Each row was made from one small tree. The marks that hang from a mark follow it in brackets, in the order of their numbers. Every link used is in the known rows. Write each row's tree.
Known rows:
Z901[Z380 Z588[Z368]]: [ 22.5  -3.6   9.9  -3.5   8.3  -2.0   4.2  -3.7 -46.2  -4.0  -2.7  -2.6
  -3.0  -5.0   8.7  -9.7   0.6  -1.3  -8.4   6.6]
Z286[Z368]: [ -5.4  -7.0  -9.6   4.4  -9.2 -12.0 -40.5  -3.8  13.0 -16.7   1.3  -1.5
   9.5  -1.9 -27.2  -9.5  -0.1   4.6   7.2   5.5]
Z368[Z286 Z380[Z901[Z588[Z268 Z453]]]]: [ 30.5  11.8   5.1  -0.4   9.6 -14.7  48.4  12.4   7.5  13.7  -2.3   0.5
 -13.8   2.6  52.6  23.7  -0.7   5.6 -32.0  -1.2]
Z588[Z368]: [ -9.9  14.2   6.8  -6.7  -8.1   7.1  -9.1  -0.3  -1.7 -12.3  -6.5  -4.8
  11.7  -4.1 -29.8 -13.1   3.5  13.3   9.7   7.4]
Z453[Z286 Z380[Z901]]: [-27.3  -8.6 -12.7  -3.0 -12.9  22.5 -16.7  28.2   1.2   3.3   2.4   3.9
  -3.3   2.2 -25.0  11.1  -3.4   5.5 -11.9 -21.0]
Z588[Z268]: [-13.8   6.3  -9.0   2.8  -9.3   5.0  17.4   0.2  21.9  -9.6  -3.1  -9.9
  -5.2  -6.9 -14.5 -10.1   6.8  12.7  15.4  -4.5]
Z368[Z286 Z380]: [ -6.7   9.3   1.7 -17.9  -4.8 -16.4 -22.9 -21.8   4.4  -7.9   1.9   2.2
 -13.3  -1.2  24.4   4.2  -2.2  10.3 -14.1   4.6]
Z380[Z901[Z588[Z268 Z453]]]: [ 30.1   6.1  -3.3  10.3   4.3   5.2  39.6  29.5  19.2   9.1  -5.3  -8.2
  -2.1  -1.0  11.7   6.9   7.8   6.2 -17.0  -3.3]
Z901[Z588]: [  5.5  -4.1   1.8  -8.6  -1.9   1.5 -26.3 -10.5  -5.6  -6.7   0.2  -6.2
  -8.2  -2.0   8.3 -10.7   5.8   2.4  -9.0   1.0]
Z588[Z268 Z368 Z453[Z286 Z380]]: [ 13.0   6.7  -2.8  13.6  -8.8  29.3  39.3   9.8 -11.1   0.8 -10.9   1.5
   5.9   0.7 -19.8   6.7  -0.7   0.9 -12.0 -28.8]
Z453[Z286]: [-15.6  -6.9 -12.4  -2.9 -10.6  30.7 -39.1 -10.6  15.0  -8.3  -0.4   3.2
   0.1   3.4 -15.4  -6.1   4.3  10.6  -6.3   0.9]
Z368[Z380[Z901]]: [-9.0  5.3  1.0 -2.6  2.5 -6.2 -8.3 27.4 22.1 -2.5  1.4 -4.9 -4.5 -6.2
 -3.7  4.6  0.6 13.4 -4.9  6.3]
Z368[Z286[Z901[Z588]]]: [-15.3   1.2  -1.2 -20.7  -6.8  -9.0 -38.5 -34.5  -0.2   2.4   1.6   2.4
   0.4   6.5  19.7 -10.2   2.4  -0.2  12.2  16.7]
Z286[Z368[Z380] Z901[Z588]]: [  2.4 -17.2   4.7   5.9  10.3 -26.3 -38.0 -16.7   0.7  -3.1   4.5   0.6
   6.1   0.1   2.0  -9.6  -2.5 -14.7  20.7  16.9]
Z15[Z368]: [-20.9   9.9  -6.9 -10.2  -7.6   5.3 -25.7 -16.4  15.1 -19.7  12.0  -4.9
   0.1  -9.4 -32.9 -19.0   4.8   2.2  13.4   2.7]
Z368[Z286[Z901[Z588]] Z380]: [ -7.8   0.1   7.3 -18.5   3.8 -19.9 -30.2 -34.6  -4.2   4.0   3.4   3.2
  -8.4   3.4  37.8  -3.0  -1.2  -4.0   5.8  16.6]
Z380[Z901[Z588[Z368[Z286]]]]: [-10.8  16.3  15.4 -20.0  -3.1  -4.3  14.8   8.7 -22.3   5.5  -3.7   5.0
   6.2   8.0  10.8   7.6  -2.8  12.9  -9.0  11.6]
Z453[Z286[Z901[Z588[Z368]]] Z380]: [-20.5  -9.3   7.8  -4.6  -4.0  22.2 -16.8 -11.9 -34.9   6.5  -3.0   5.9
  10.2   6.9 -19.6  -7.6  -3.0 -13.1  15.8  -9.4]
Z15[Z368[Z286[Z901[Z588]] Z380]]: [-19.1   6.6   7.2 -21.7   6.4 -18.3 -24.7 -45.7  -5.1  -2.8  16.2   5.0
  -6.6  -0.4  18.9 -10.4  -2.5 -14.2  18.0  16.4]

Write each row's tree:
[-16.3 -16.2  -6.9  -3.1  -1.8  26.8 -46.1 -23.1   5.9   3.3   1.0   4.0
   4.5   8.7  -4.2 -13.0   5.2  -4.8  14.8  12.5] -> Z453[Z286[Z901[Z588]]]
[  3.7  -9.3   4.4  15.8  12.4 -24.1  41.3  27.8   3.2   3.7   2.7  -2.1
  -4.4  -2.8   8.7  12.3  -4.5  -2.3   4.8  -1.0] -> Z286[Z368[Z380[Z901[Z588[Z268]]]]]
[ 41.3  -5.0   2.2  23.8  16.0 -20.7  40.9  30.9  11.7   6.4  -1.3  -1.9
   0.6  -1.5  17.7  16.5  -2.1  -4.5 -18.0  -1.0] -> Z286[Z368[Z380[Z901[Z588[Z268 Z453]]]]]
[ -8.8 -23.8  -3.7  19.9  10.2   1.1   6.3 -16.6   5.5   4.7   3.2   7.2
   2.3   5.2   3.8  -0.7  -3.8 -14.1  27.3   7.2] -> Z453[Z286[Z368[Z380] Z901[Z588[Z268]]]]
[ 28.2  -1.7  -3.4   1.3   2.1   3.0 -41.3 -15.0  16.3   3.1  -4.0  -5.8
   9.4   1.0   5.9 -15.3   9.8  -6.1  -0.9  14.8] -> Z286[Z901[Z588[Z453]]]
[-19.2 -20.3  -5.8  -4.9  -6.2  19.1 -41.3 -16.4 -17.3   6.3   2.5   4.0
  -3.1   5.0  -6.3  -5.9  -0.4 -14.2   6.8 -13.4] -> Z453[Z286[Z901[Z588]] Z380]
[ -9.5 -26.3  -6.9   6.2  -3.7   4.4 -17.9  23.6 -24.5   5.2   5.5  10.0
   0.2   7.1 -12.7  16.9  -9.2 -10.4 -15.2 -21.0] -> Z453[Z286[Z368] Z380[Z901[Z588]]]
[-16.5  23.0  15.2 -15.8  -1.0 -12.5  16.1  14.6  -3.1   1.4  -2.8   5.0
   4.6   3.1   5.2  13.1  -6.3  17.4  -5.1  13.1] -> Z588[Z368[Z286 Z380[Z901]]]
[ 23.8 -13.0  -8.1  19.7  -0.7 -20.2   7.8  -0.8  -3.6   4.8  -2.6  -4.0
   7.8  -1.9  -7.0  -3.0  -1.5 -22.8  11.6 -16.5] -> Z286[Z368 Z901[Z588[Z268 Z453[Z380]]]]
[-20.6  11.8   0.5  -5.8   5.1  -4.5  -1.3  15.9  21.3  -8.7  14.1  -3.2
  -4.3  -9.9 -21.3  -1.3  -0.5   4.1   7.8   6.4] -> Z15[Z368[Z380[Z901]]]
[  9.0   8.1   1.7  19.2   6.8  25.9  28.4  -4.6  21.9   5.6 -10.3   3.1
  17.3   2.4 -12.3  -2.8   2.6   0.9  18.6  11.5] -> Z588[Z268 Z368[Z380] Z453[Z286[Z901]]]
[ 12.8  24.3   3.5  -3.9 -13.8  -6.9  45.7  -2.2 -18.2  -0.5 -10.4   0.2
   1.5  -1.4   2.2   8.9  -3.6   4.1 -14.1 -24.4] -> Z588[Z268 Z368[Z286] Z453[Z380]]
[-10.0  16.1  14.8  -2.3   4.7  -3.1  16.0  31.5   4.8  -2.2  -4.1  -2.9
   8.6  -3.9 -17.3   3.7  -1.8  15.4   3.2  11.4] -> Z588[Z368[Z380[Z901]]]
[-14.0   0.7 -10.0  -9.2   4.3 -13.7  24.0 -37.8 -18.4   0.7  15.2   2.3
 -12.5  -4.1  17.9 -13.1  -1.2 -14.7  31.1  10.5] -> Z15[Z368[Z286[Z901[Z380 Z588[Z268]]]]]
[  0.7   0.8   7.1   4.5  11.5  -8.1  49.2  26.5   6.3   6.9   0.3  -7.2
 -15.9  -5.2  21.0   8.9   1.6   4.6  -1.9  -3.8] -> Z368[Z380[Z901[Z588[Z268]]]]
[ 45.2  12.9  19.4  11.4  15.1  -2.7  55.5   2.3 -12.6   1.2 -10.8  -6.4
  -2.0  -4.7  21.6   2.6   3.1  -1.0 -16.0  -3.0] -> Z901[Z588[Z268 Z368[Z380] Z453]]
[  8.4 -11.5 -20.0  25.5  -8.0  10.2  23.9  38.4  12.6   7.3  -1.3   5.8
   8.6   4.8 -25.3  20.9  -6.0  -2.3 -13.2 -25.9] -> Z588[Z268 Z453[Z286[Z368] Z380[Z901]]]
[ 18.5  -6.6 -14.1   3.5 -11.3  24.8 -34.4  -1.0   0.1  -2.3  -2.9   2.7
  -2.9   2.3  -7.9   5.9   1.0  -2.1 -35.2 -25.9] -> Z588[Z453[Z286 Z380]]
